Known rows, with every step that occurs:
vavar/rekazed: [ 3 -1 -6 -8  9 11  1 -7 -4  6  3  6  6 -4  4  4  1  5  4  5  0]
nabor/rekazed/dipid: [  3  -7  -4  -4  11 -12   3   0  -3  -2   0   0   8  -5  10   4  -7  -7
   0  -1   1]
regel/vavar/zaso/pivi: [ 10  -4 -10   3  12  -5  -2  -4  -6  16   6   3   7 -10   5  11  -8   5
   5 -14  11]
zaso/tula: [  2  -6   0  15   9   3  -3   2 -10   5  13  -2   4  -8  -3   9  -5   8
   2   0   9]
tula/regel/vavar/rekazed/nabor/zaso/pivi: [  7   5 -13  27  11 -10  -8   1  -4  10  14   3   8 -10  16  10  -1  -9
   5 -15  13]
zaso/tula/regel/vavar/rekazed: [ -2   3  -7  21   8   7 -10  -9 -10  13  18   4   4  -4   5  10  -5  -1
   8 -14  10]
vavar/rekazed/gasid: [  6  -4  -6  -5  13   9   4 -10  -8   5   9   4   5  -8   8   2  -8   8
   3   4  -1]
regel/vavar/rekazed: [  8   0  -7   5  10  15   2 -13  -7  13   8   7   7   0   7   4  -2   5
   6  -9   3]
tula/zaso/pivi: [  3   1  -8  14   6  -7  -3  -3 -10  15  13  -2   8 -14   0  11  -8   0
   4  -2  12]
regel/tula/zaso/pivi/rekazed/nabor: [ 13   2  -9  29   4   6 -11   1 -13  15  17  -1  12 -18   1   9 -20  11
   3  -3  16]
tula/zaso/pivi/rekazed/nabor: [ 12   1  -9  13   3   3  -7   4  -7  13  15  -2  10 -13   4   8 -17   5
   1   9  16]
vavar/zaso: [  8  -5  -8 -12  10  -5   0  -2  -1   6   6   5   6  -8   0   8  -3   9
   2   5   3]
zaso/vavar: [-4 -5 -2  6  9  1 -1  0 -7  9 12  1  4 -9 -1  5  1  7  2  0  5]
regel/tula/zaso: [  7   1  -6  27   6   0  -4  -9 -15  14  19   3  10 -13  -6   9 -10  11
   5  -9   8]
pivi/zaso/tula/regel/vavar/rekazed: [  4  -1 -12  17   3   9 -14  -7 -16  14  18   4   5  -6   5   8  -1   3
   6 -13  12]
tula/zaso/pivi/rekazed/gasid: [  8  -2  -9  17   4   3  -3  -4 -14  17  15  -1   8 -14   2   6 -21   0
   3   4  14]
tula/regel: [ -3   1   0   6   6 -13  -4  -6  -7   8  13   3   6  -3  -3   7  -2   0
   1  -8   5]
tula/zaso/pivi/rekazed: [  4   1  -9  14  -1   6  -5  -1 -11  18   9   0   9 -10  -2   8 -12  -3
   4   5  15]
regel/tula/zaso/vavar: [ -1   0  -8  30   6   2  -8  -6 -15  17  23   2   7 -18  -5  10  -7  11
   6  -9  10]
zaso/tula/regel/vavar/rekazed/dipid: [  1   0  -6  18  13 -11 -10  -6  -8   8  12   1   5  -8   8   7 -11  -4
   6 -15  11]
regel/tula/zaso/pivi: [  4   1  -7  31   6  -5  -7  -5 -16  16  15  -1   9 -18  -4  12 -11   5
   6 -14  13]
zaso/pivi: [ 1 -4 -1  6  9 -5 -1  0 -9  8  3 -2  6 -9  0  8 -3  2  2 -6  8]
rekazed/dipid: [  6  -6   0  -2  13 -18   2  -2  -6   1   2   0   8  -8   1   2  -7   3
  -1  -2   3]
vavar/rekazed/nabor/zaso/tula/regel: [  3   2 -11  23  11  -7 -11   9  -2  -1  18   2   5 -13  11  12   1  -3
   4   5  11]

Rows:
[ -2   0  -9  15   5   0  -3  -3  -8  15  21   1   5 -14  -2   9  -4   5
   4   3  10] : tula/zaso/vavar
[  5  -5  -9 -10  11  -9  -2   2  -2   9   1   1   6 -13   3  11  -4   4
   3   0   8] : vavar/zaso/pivi
[  6   1  -9   3   8 -13  -5 -10  -4  15  16   8   7  -4   2  10  -8   2
   4 -16   8] : tula/regel/vavar/zaso
[ 11  -6  -9  12  12   3  -4  -2  -7  12  16   2   5 -10   2  12 -10  11
   5  -8  12] : regel/vavar/zaso/tula
[  3  -4  -6  22   8 -12   0   7  -8   6   3  -2   7 -12   3   8   5  -9
   2  -4  10] : nabor/zaso/pivi
[  5  -4  -7  26   2  -3 -13  -3 -20  14  22   0   6  -6  -2   9  -4   5
   3 -19  16] : pivi/zaso/tula/regel/vavar
[  6  -3 -12  13   7  -9 -14  -4 -14   9  12   1   6 -10   8   5  -7  -1
   5 -14  13] : pivi/zaso/tula/regel/vavar/rekazed/dipid
[ -1   0  -1  31   8  -5  -9  -6 -13  14  23   0   5  -4  -2  10  -9   1
   5 -21  13] : zaso/tula/regel/vavar
[ -2   3 -14  21   7  14  -8  -9 -11  17  19   5   7 -17   1  10  -4  10
  10  -2   7] : regel/tula/zaso/vavar/rekazed
[  7  -4 -13  19   7   7 -12  -9 -20  13  23   2   5 -10   9   6 -10   6
   5 -14  12] : pivi/zaso/tula/regel/vavar/rekazed/gasid
[ 14  -5 -11 -11   8   1  -7   8   0   7   3   1   8 -13   7   8 -13   9
  -1  11  11] : vavar/zaso/pivi/rekazed/nabor
[  9  -7 -10 -13   9 -15  -6   6  -1   7  -8   0   8 -14   4   5 -13  -3
   1   6  11] : vavar/zaso/pivi/rekazed/dipid
[  2   0  -7  24  13   5  -7 -12 -14  12  24   3   3  -8   9   8 -15   2
   7 -15  10] : zaso/tula/regel/vavar/rekazed/gasid
[  9  -1  -9  33   5   6  -7  -7 -20  19  18  -1  10 -19  -1   7 -24   5
   5  -8  15] : regel/tula/zaso/pivi/rekazed/gasid
[  2  -3  -8  -5  13  10  -3   2  -1   3  13   3   4 -11  11   5   0  14
   3  10   3] : zaso/vavar/rekazed/nabor
[ 11   2 -12   6   6  -7 -12   0  -2  16  13   4   9  -8   9  10 -17   2
   2 -10  16] : tula/regel/vavar/zaso/pivi/rekazed/nabor
[  0  -6 -13  -9   4  15  -7  -1 -10   9   6   4   4 -10   5   3  10  10
   4   8   4] : pivi/zaso/vavar/rekazed
[  8 -10  -6  10   4   4  -8   5 -17   5  11  -2   6 -10  -3   7   0  12
   1   1  11] : pivi/zaso/tula
[  6   3 -14  20  11  12 -10  -3  -8  12  24   4   8 -20   7  10  -9  18
   7   2   8] : regel/tula/zaso/vavar/rekazed/nabor
[  9   0  -6  45  11 -14  -9   7  -9   6  27  -1   7 -10   8  12  -7  -1
   2 -16  17] : rekazed/nabor/zaso/tula/regel/vavar
[ 13  -1 -11   6  12   2   0   5   0  -1   8   5   9  -9  13   5   4   3
   2  10   3] : vavar/rekazed/nabor/zaso
[  3   2 -11   6   3  -5 -11  -5  -6  21   8   5   7  -6   2  10 -12  -6
   5 -14  15] : tula/regel/vavar/zaso/pivi/rekazed
[ 11  -4  -6  20  12 -15  -1  12  -4   1   8  -3   8 -15   9   9   0  -1
  -1  -1  11] : rekazed/nabor/zaso/pivi
